Each row was made from one small tree. Brackets hold a mark, then the marks that hang from it, in alphabetical order. Every link used is in the known rows. Write each row's tree.
In the rows, zero is written as 128.
Known rows:
{fugogud {mifa vevak}}: [157  76 112 109 139 104 125 130 109 112 131 141 154 107 135 108  84 133
 124 147 130]
{vemu {pebo logi}}: [120 136 137 110 141 181 150 127 119 123 145 143 154 110 148 115 130 132
 160 109 151]
{fugogud mifa}: [126  88 125 114 140 109 124 120 116 103 119 120 146 123 115 135 104 141
 114 114 129]
{guput {dobi pebo}}: [117 118 110 108  99 159 127 127 112 160 118 111 117 169 132 130  91 117
 142 169 142]
{pebo dobi}: [123 123 152 128 131 102 141 129 121 100 113 109 129 135 132 141 160 151
 138 110 132]
{guput {dobi {pebo rasimo}}}: [133 110 103 106  64 153 154 135 104 157  88 115 127 172 147 131 136 114
 142 160 149]
{rasimo {pebo dobi fugogud}}: [131 137 165  99 137  92 175 117 120  59  91 112 126 134 139 105 195 166
 151  87 144]
{guput {dobi {pebo vemu}}}: [121 121  92 104  82 190 132 144  93 178 137 126 100 176 127 117  95  90
 127 171 129]
{dobi {pebo vemu}}: [115 134  94 113  92 152 142 145  92 144 131 123 111 161 104 102 118 113
 128 146 125]
{vemu {pebo {fugogud mifa} logi rasimo}}: [163  94 145  79 118 159 182 130 100  89 112 146 173  97 163  95 170 162
 147  56 171]
{mifa vevak}: [155 116 117 123 128 126 132 136 120 137 137 151 134 110 147 101 108 115
 138 161 127]
{pebo {dobi guput} fugogud rasimo vemu}: [159 118 161 112  57 158 168 147  71  90 103 124  82 138 172 100 203 151
 127  60 135]
{rasimo {pebo logi}}: [ 97 147 113  83 130 128 164 110 127  81 122 116 141 135 130  94 138 130
 168 130 142]
{vemu {pebo {dobi guput} fugogud logi}}: [131 129 193 108 116 178 158 122  82  74 134 121 119 112 183  99 163 184
 168  62 163]
{pebo {fugogud mifa} logi vemu}: [142 103 107  70 128 163 140 133  94 104 161 134 120 113 125  67 128 130
 125  76 143]
{dobi guput {pebo logi rasimo vemu}}: [106 131  93  88  31 189 167 137  58 110 123 107  94 167 144  76 129 128
 151 120 137]
{pebo {fugogud mifa} rasimo vemu}: [175  87 111  91  94 138 165 147  93 111 110 144 123 120 136  95 173 128
 102  70 139]
{guput {dobi {pebo fugogud rasimo vemu}}}: [165 118  95  89  54 190 164 155  85 170 109 136  96 166 152  88 160 105
 127 123 153]
{rasimo {pebo fugogud vemu}}: [142 147 121  95 120 144 169 136 113 104 119 149 105 136 132  81 166 114
 130 104 131]
{vevak {mifa fugogud}}: [137 128  82  96 136 104 116 137 133 121 116 133  88 123 153 176 151 128
  85 128 101]
{rasimo {pebo dobi fugogud logi}}: [117 146 150  76 137 109 183 109 119  49 110 107 133 129 142  77 189 168
 177  81 155]
{vemu pebo}: [133 126 151 131 139 160 145 134 123 132 124 149 150 114 144 145 133 128
 137 123 135]
{rasimo pebo}: [111 140 128 109 133 113 156 118 129  93  99 126 136 142 129 121 141 127
 148 136 127]
{mifa fugogud}: [124 113 109 107 146 122 127 128 124 115 119 131 104 126 126 168 120 122
 101 138 132]
{pebo {fugogud mifa} logi}: [140 100 122  81 141 132 135 114 111  90 146 121 142 107 129  79 121 161
 137  75 157]

Write each row's tree:
[140  82 120  88 111 144 122 123  98 133 116 110 129 156 131 106  93 151
 126 131 157] : {guput {dobi {pebo {fugogud mifa}}}}
[145 141  88  72  61 170 183 145  84 123 123 131 113 146 132  46 175 128
 149  91 157] : {dobi {pebo fugogud logi rasimo vemu}}
[130 127 110  91  84 149 186 143  96  98 117 121 122 137 143 102 200 122
 150  86 142] : {pebo dobi logi rasimo vemu}
[124 124 129  96 100 119 178 127 112  83 102 105 143 131 146 115 201 152
 159  90 151] : {pebo dobi logi rasimo}
[162  96  99  65  95 157 170 140  89  98 127 140 131 115 139  66 167 133
 127  62 152] : {pebo {fugogud mifa} logi rasimo vemu}
[150 129 144 110 120 142 155 148 102 112 133 133  98 128 135  99 188 138
 125  77 134] : {pebo dobi fugogud vemu}
[163 114 202 128  83 159 180 135  78  79  84 132 121 119 196 126 208 181
 146  55 153] : {vemu {pebo {dobi guput} fugogud rasimo}}
[136 111 185 137  82 152 176 133  82  83  79 120 130 128 185 153 185 164
 145  83 140] : {vemu {pebo {dobi guput} rasimo}}
[161 129 165  94 111 159 198 136 103  83 103 134 152 104 175 101 228 170
 169  48 172] : {vemu {pebo dobi fugogud logi rasimo}}
[125 114 104  54 131 143 172 118  96  68 132 131 130 125 123  59 141 133
 141  85 149] : {rasimo {pebo {fugogud mifa} logi vemu}}
[117 123 130  97  54 170 171 137  69  82 119 110  96 143 164 100 177 136
 149  79 133] : {pebo {dobi guput} logi rasimo vemu}
[107 144 169  84 107 131 168 101  92  31 113  97 106 139 164  79 169 182
 176  75 151] : {rasimo {pebo {dobi guput} fugogud logi}}
[141 134 174  98 143 161 172 130 109  90 137 134 145 100 157  98 188 169
 168  62 167] : {vemu {pebo dobi fugogud logi}}
[142 119 125 114  84 132 179 152  96 111  98 126 117 143 142 130 203 116
 123  94 129] : {pebo dobi rasimo vemu}
[102 129 135 101  88 173 143 132  71  88 151 107  86 143 149  97 138 136
 149  94 127] : {pebo {dobi guput} logi vemu}
[165 132 143  94 107 177 188 137 110 115 118 154 152  98 176  92 194 147
 159  69 171] : {vemu {pebo fugogud logi rasimo}}
[118 135  77  82  58 166 178 143  83 129 121 121 122 159 120  75 151 110
 152 122 143] : {dobi {pebo logi rasimo vemu}}
[132 134  91  66  82 214 144 140  89 163 159 128  92 159 137  62 114 111
 155 132 160] : {guput {dobi {pebo fugogud logi vemu}}}
[149 139 150  99 139 182 158 128 117 119 149 153 144  95 159  86 155 149
 157  79 165] : {vemu {pebo fugogud logi}}
[156 126 186 125 146 137 162 138 115  98 115 137 142 104 159 126 190 168
 143  71 151] : {vemu {pebo dobi fugogud}}
[133 132 110  78  98 183 137 123 103 146 146 115 111 153 141  75 113 138
 164 132 170] : {guput {dobi {pebo fugogud logi}}}
[130 130 146 121  78 146 125 122  85 108 121 106  92 152 142  87 109 176
 140 113 141] : {dobi guput {pebo fugogud}}
[139 105 120  78 129 123 163 129  99  82 113 140 125 134 119  86 142 131
 118  93 130] : {rasimo {pebo {fugogud mifa} vemu}}
[118 121 126 124  47 136 150 128  77 107  84 101 112 168 148 116 128 153
 143 128 138] : {dobi guput {pebo rasimo}}
[175 127 116 109  82 159 170 155 105 135 115 156 106 124 148  90 194 114
 118  79 139] : {pebo fugogud rasimo vemu}
[ 89 137 121 105  77 160 128 114  79 102 138  92 107 160 134  84  84 160
 163 134 143] : {dobi guput {pebo logi}}
[167 119 160 115  99 103 177 135 113  87  88 121 128 122 156 111 224 165
 138  64 151] : {pebo dobi fugogud rasimo}
[156  75 173 109  84 103 155 122  73  47  77  99 119 129 166 118 177 194
 123  50 148] : {pebo {dobi guput} {fugogud mifa} rasimo}
[157 134 124  82  87 156 191 146  94  95 125 131 112 124 154  72 221 140
 148  52 152] : {pebo dobi fugogud logi rasimo vemu}
[158 130 122 104  73 120 170 136 104 119  88 121 128 145 134  89 178 160
 140 103 156] : {dobi {pebo fugogud rasimo}}
[ 89 144 137  85 133 106 178 107 117  52 106  98 141 142 132 106 171 152
 177 112 144] : {rasimo {pebo dobi logi}}
[ 78 142 137  86  93 159 173 119  71  52 124 104  97 157 147  90 144 136
 165 106 127] : {rasimo {pebo {dobi guput} logi vemu}}
[116 121 152 127  88 157 139 137  77  99 131 110  82 148 144 125 136 134
 126 106 112] : {pebo {dobi guput} vemu}
